What can hang from each mark:
z_505: z_741
z_254: z_704 z_952
z_741: z_990
z_392: z_952
z_222: z_952
z_970: z_704
z_704: z_254 z_392
z_952: z_254 z_505 z_910 z_990

Known rows, with every way that one mark hangs from another:
[z_970 z_704]: [ 10.7 -10.9  24.7  52.4  14.4  26.6 -30.3 -18.7   3.1  29.7  20.8  12.1
  37.2 -13.9  21.8  10.4  28.4  23.7  14.8 -13.5  25.5  14.3]
[z_970 [z_704 z_392]]: [ 12.1  -5.8  22.4  65.9  10.1  33.7 -39.4 -12.7   7.7  33.0  19.4  -4.2
  42.0 -10.3  28.5  11.5  34.0  40.6  13.2 -11.3  22.3  21.5]
[z_222 [z_952 [z_254 z_704] [z_505 z_741] z_990]]: [  6.9  25.7 -11.9  -6.3  17.5   5.2 -22.2  -2.2  17.4 -43.2   7.7  30.3
  12.1  -8.9 -21.4 -15.5  -4.5 -11.4  -0.6  35.3  -9.3  -9.6]
[z_704 [z_392 [z_952 z_505]]]: [ 10.2  -3.3   7.2  24.0   6.9  24.5 -40.5 -13.6   7.7   4.1  19.3 -24.9
  28.6 -16.8  10.1   9.3   5.9  17.6  11.8  -7.8 -13.3   6.2]
[z_254 z_704 [z_952 [z_505 z_741] z_910 z_990]]: [ -1.6  29.8  -8.8  -5.6  11.5  20.1 -28.9  -6.8   5.7 -34.0   1.9   7.6
  -2.0  -7.7 -12.0 -11.4   4.7 -35.6  -8.0 -11.8  -4.7  -4.5]
[z_392 [z_952 [z_254 z_704] z_910 z_990]]: [-16.6 -18.0 -10.4   3.3  -8.7  12.9  -7.6   2.9  -6.4 -22.8  23.2  -1.8
  18.5 -14.8 -20.3  -6.7  15.8  -5.8  -3.1  28.3   1.3  -4.7]
[z_952 z_254 z_910]: [ -6.8  -6.2  10.8  13.1   4.3  16.2 -13.1  -4.2 -10.5  -6.2  27.8  23.3
  18.8 -20.7  -9.0   6.8  15.2  -0.6  -0.4   0.1  14.6 -11.4]
[z_254 z_704 [z_952 z_910]]: [ -1.2  13.7   8.8  23.8  -6.0  29.3 -30.7  -6.6  -8.3   7.0  18.8  28.7
   3.8  -3.6  15.8   8.6  25.4  -1.5  -4.9  -4.3   1.9   3.5]
[z_392 [z_952 z_254 [z_505 z_741] z_990]]: [ -1.0  -5.3 -11.0 -10.9  18.2   2.9 -14.1 -14.5  11.0 -41.3  13.0 -14.9
  28.8 -23.3 -25.8 -10.0  -7.5 -23.5   6.0  12.5  -1.5 -10.3]
[z_952 [z_254 z_704] z_505 z_910 z_990]: [ -4.6   3.4 -14.2   0.7   2.9  11.0 -21.5   0.7  -2.2 -29.5  13.1  22.7
  -0.7 -16.8 -32.2 -18.5   2.3 -11.8  -9.0  10.2  -5.8 -10.4]
[z_970 [z_704 z_254 [z_392 [z_952 z_910 z_990]]]]: [-33.2 -20.6   3.6  34.1  -0.4  34.1 -22.1   2.1   3.9  -0.7  28.7 -47.7
  54.6 -15.4  10.0   4.9  39.7  25.6   9.8   3.9  17.5  23.3]
[z_970 [z_704 z_254]]: [ -1.2  -7.4  22.6  50.3  14.1  32.9 -27.5 -20.8   6.3  31.8  27.0  13.5
  48.8 -13.6  27.4  13.4  36.4  35.3  17.2   4.1  25.9  24.0]
[z_222 [z_952 [z_254 [z_704 z_392]] z_505 z_990]]: [  1.0  18.3 -12.8  18.0   1.0   9.8 -37.8   8.1  14.0 -27.9  12.9  18.4
  12.2  -5.8 -14.3 -16.5   4.3  19.4  -4.4  40.3 -19.6  -0.9]
[z_222 z_952]: [ -0.1   7.6  28.0  16.9  12.0  15.7 -24.4  -4.1   4.3   3.6  25.0  15.7
  24.7 -11.1  18.2  13.4  15.8   8.5  12.8   8.5   0.9  -3.2]
[z_704 z_254 [z_392 [z_952 z_505]]]: [ -1.3   0.4   4.8  21.4   6.3  30.9 -38.3 -16.2  10.9   6.5  25.6 -23.2
  40.4 -15.8  14.5  12.5  14.4  29.0  14.4   9.4 -13.2  16.5]
[z_254 [z_704 z_392] [z_952 z_910]]: [  0.2  18.9   6.7  38.4 -10.3  36.8 -40.1  -1.4  -3.3   9.7  17.3  13.3
   8.8  -0.7  21.7  10.2  31.0  15.2  -7.0  -1.6  -1.1  11.0]
[z_970 [z_704 [z_254 [z_952 z_505]]]]: [ -3.0   6.3   6.5  44.7   9.5  30.6 -46.1 -25.1   4.6  13.1  21.3  26.0
  34.6 -11.2  24.3   5.0  24.2  24.5   7.2  -9.8   8.3  20.8]
[z_952 [z_254 z_704] z_990]: [  2.2  -3.5  -0.6  20.0   1.4   9.6 -17.8  -5.8   5.1  -4.9  14.7  23.1
  15.9 -11.0 -12.5 -12.0  16.6   4.9   0.0  37.1   5.7   2.6]
[z_392 [z_952 z_910 z_990]]: [-23.9 -18.9  11.0  -5.3   3.7  14.4  -8.9   1.9  -4.8 -17.2  23.6 -37.3
  24.9 -20.8  -7.7   1.6  15.5 -21.0   7.4  -6.1   4.8  -5.7]
[z_505 [z_741 z_990]]: [ 17.6  -2.1  30.1   2.2  29.1  14.8 -10.3 -25.8   6.8   5.1   6.7   5.2
  24.4 -17.5   5.8   5.8  19.3 -25.6  17.5  -8.5  27.1  -1.0]
[z_505 z_741]: [ 16.4  11.8  25.3  13.9  24.8  22.0 -18.7 -20.5   9.6   7.5  13.6   4.5
  28.5 -14.2  13.0  13.7  14.2  -7.9  14.5  -5.9  17.6   0.9]
[z_970 [z_704 [z_254 [z_952 z_910]] z_392]]: [-20.6   4.7  10.5  56.9  -3.0  43.5 -39.2  -6.7  -1.7  16.4  27.7   1.6
  41.9  -7.1  31.1  14.4  46.5  35.6   1.5  -9.3  20.1  24.9]

Rows:
[-13.7  15.3   0.2  26.3  -9.6  27.4 -34.8   7.4   0.0  -7.5  12.0  -8.5
   8.3  -1.4   6.3  -4.9  29.7   0.8  -8.7   4.8  -1.3   9.2]
[z_254 [z_704 z_392] [z_952 z_910 z_990]]
[-13.3  20.8  -0.3 -11.4  18.1  14.4 -25.6  -6.7   3.3 -41.3   6.4  -9.1
   6.1 -16.1 -13.9  -8.6   1.5 -45.2  -4.5 -26.8   1.5 -11.9]
[z_254 [z_952 [z_505 z_741] z_910 z_990]]
[-20.4 -13.1 -15.2   2.9  -1.7  11.8 -23.9   5.8  -1.1 -38.6  21.3 -31.1
  22.0 -23.1 -28.5 -10.5   2.2  -3.5  -4.0   2.4  -9.2  -9.0]
[z_704 [z_392 [z_952 z_254 z_505 z_910 z_990]]]
[  7.8   2.9 -10.7  10.4   6.5   7.4 -28.2  -8.6   7.8 -17.2  10.0  26.3
   6.6 -14.0 -22.9 -19.0   0.9  -0.4  -2.6  25.2  -8.2  -2.1]
[z_952 [z_254 z_704] z_505 z_990]
[ -7.7   4.4  13.7  67.3   0.5  39.7 -45.8 -15.9   7.1  28.2  24.5   5.4
  49.3  -4.2  40.6  13.5  45.2  47.0   8.3   4.5  19.6  33.0]
[z_970 [z_704 [z_254 z_952] z_392]]
[ 17.3  20.7   2.2  27.3   3.0  23.2 -47.4 -19.5   3.1   7.1  10.7  37.8
   1.3  -4.8  13.7   0.5   8.7   5.1  -0.6  -1.1 -14.0   7.1]
[z_254 z_704 [z_952 z_505]]
[ 14.2 -14.8   0.6 -10.3  21.6   4.8 -12.1 -29.1   4.4 -26.2  10.9   6.5
  25.9 -24.6 -19.6  -3.8  -1.7 -26.3  11.1   5.4   9.3 -10.9]
[z_392 [z_952 z_254 [z_505 [z_741 z_990]]]]
[-17.6   2.1   0.5  32.3  10.5  21.0 -40.6 -16.3   9.2  -4.1  16.2   5.1
  33.5 -12.1   9.0  -9.4  22.5   9.2   5.5  -2.9   7.7  19.2]
[z_970 [z_704 [z_254 [z_952 z_505 z_990]]]]
[ -9.4  34.7   0.8   9.7  12.2  36.8 -38.2 -12.2   7.1 -17.5  15.9  -0.9
  24.1 -11.2  11.2  10.3  17.0  -1.5  -1.6 -14.3  -1.0   7.0]
[z_704 [z_254 [z_952 [z_505 z_741] z_910]] z_392]
[ 10.6 -13.5  -1.3  26.9  -5.7  18.3 -20.2 -14.8  -0.6   6.8  25.1  23.4
  26.9 -10.7   3.5   7.2  16.0  19.8   5.5  36.0  -0.2   5.3]
[z_392 [z_952 [z_254 z_704]]]
[-22.2  15.0  12.4  28.0  -4.4  36.6 -34.1  -3.5  -2.6   5.7  27.6  -1.2
  29.3  -8.3  23.1  16.1  36.3  17.4  -0.4  -0.8   4.9  13.7]
[z_704 [z_254 [z_952 z_910]] z_392]
[ -8.2  16.0   8.5 -13.4  20.9  22.5 -20.4 -22.8   0.1 -23.6  10.5  14.6
  14.9 -17.4  -2.7   0.6  15.9 -36.8   3.3 -19.6  13.5  -2.4]
[z_704 [z_254 [z_952 [z_505 [z_741 z_990]] z_910]]]
[ 31.5  25.1  -8.7  27.0  12.9  25.9 -36.1 -17.4  16.4  -8.0   6.6  28.4
  18.2  -8.1  -4.7  -1.2   4.6  19.0  -0.5  19.1  -2.7   4.8]
[z_952 [z_254 [z_704 z_392]] [z_505 z_741]]
[  7.4   9.5   6.2  23.8  -0.1  14.5 -23.6  -2.7   3.2  -1.6  24.5  51.7
  17.8  -5.4   5.6   4.5  16.2  23.0   2.0  42.6  -2.7  -1.7]
[z_222 [z_952 [z_254 z_704]]]
[-26.1   2.2  11.5   5.8   1.1  14.2 -21.3   1.9  -7.0 -17.3  18.1  -9.0
  10.5 -13.3  -1.2  -2.9  20.9 -25.5  -3.0 -14.1   7.1  -5.4]
[z_254 [z_952 z_910 z_990]]
[ -7.6  14.9  15.1  -2.4  14.1  16.7 -28.2   2.2  -2.8 -19.7  23.5  16.2
   7.3 -17.1  -2.3   6.4   1.2  -9.0   3.2 -16.5 -10.2 -16.1]
[z_222 [z_952 z_505 z_910]]
[-25.9 -20.0  -4.2   9.5  -6.9  13.6 -13.3   8.9  -3.7 -26.3  26.1 -35.4
  31.5 -19.4 -17.6  -2.6  18.6   1.2  -1.7  14.9   3.7  -4.7]
[z_704 [z_392 [z_952 z_254 z_910 z_990]]]
[-19.7 -16.2  10.1  46.7  -0.5  43.6 -26.9  -6.9   0.6  17.1  33.6 -26.6
  56.1 -14.0  25.4  19.4  40.8  40.4  11.8  -3.7  17.7  24.2]
[z_970 [z_704 z_254 [z_392 [z_952 z_910]]]]
[-18.4 -12.5   0.4 -12.0   8.8  11.8 -19.2  -1.4  -2.7 -29.3  19.5 -33.7
  15.1 -23.9 -18.5  -5.5  -0.5 -26.4   4.5 -18.4  -9.4 -10.4]
[z_392 [z_952 z_505 z_910 z_990]]
[ 15.8  -7.2 -11.4  17.5  -0.4  16.1 -30.1 -18.3   1.6  -4.7  20.3  26.9
  17.0 -14.3  -7.7  -1.0   0.2  14.5   2.8  24.0 -13.8   0.4]
[z_392 [z_952 [z_254 z_704] z_505]]
[  1.9  14.9  18.3 -24.5  29.4  11.9 -14.2  -8.3   2.5 -34.1   9.4  12.7
   7.9 -19.0 -12.1   0.1   2.7 -40.0   8.2 -20.9   7.8 -19.3]
[z_222 [z_952 [z_505 [z_741 z_990]] z_910]]
[-15.7  -3.1  -5.1  -6.6   9.5   5.1 -17.9   0.9  -4.0 -35.6  17.8   6.3
   7.6 -25.2 -34.5 -15.3  -1.8 -21.1  -5.2  -4.2   0.5 -17.6]
[z_952 z_254 z_505 z_910 z_990]
[ 18.9  12.9   2.1   4.5  24.6  12.5 -22.9 -22.4   9.4 -17.0  12.8  26.9
  20.6 -20.4 -12.4   0.8  -4.5  -8.4   4.8   1.1   6.0  -9.8]
[z_952 z_254 [z_505 z_741]]
[ 10.0   5.3  16.6 -14.0  31.1  16.6 -13.7 -19.4   0.3 -19.3   5.3   4.7
   7.2 -23.3 -15.4  -1.8   4.6 -43.1   8.0 -34.1  16.4 -14.2]
[z_952 [z_505 [z_741 z_990]] z_910]
[-11.2  -0.5  -0.6 -22.6  20.8  14.1 -12.4  -6.7   5.2 -40.3  12.2 -37.3
  19.5 -23.0 -19.8  -4.0  -3.6 -39.8   6.2 -20.4  -1.4 -12.4]
[z_392 [z_952 [z_505 z_741] z_910 z_990]]
[-11.4   4.9  -0.9  -2.6  12.3  -3.7 -24.4   3.2   7.1 -38.2  18.7  17.6
  15.4 -17.4 -22.4 -14.8  -4.4  -6.7   1.3  21.8 -10.6 -15.2]
[z_222 [z_952 z_254 z_505 z_990]]
[ -9.9  31.0  -2.3  11.1  15.9  23.9 -39.4 -13.0  20.6 -22.9   7.2 -18.4
  29.7  -8.8   4.8  -5.1  14.7  -4.9   3.6   5.7  -3.1  13.3]
[z_704 [z_254 [z_952 [z_505 z_741] z_990]] z_392]
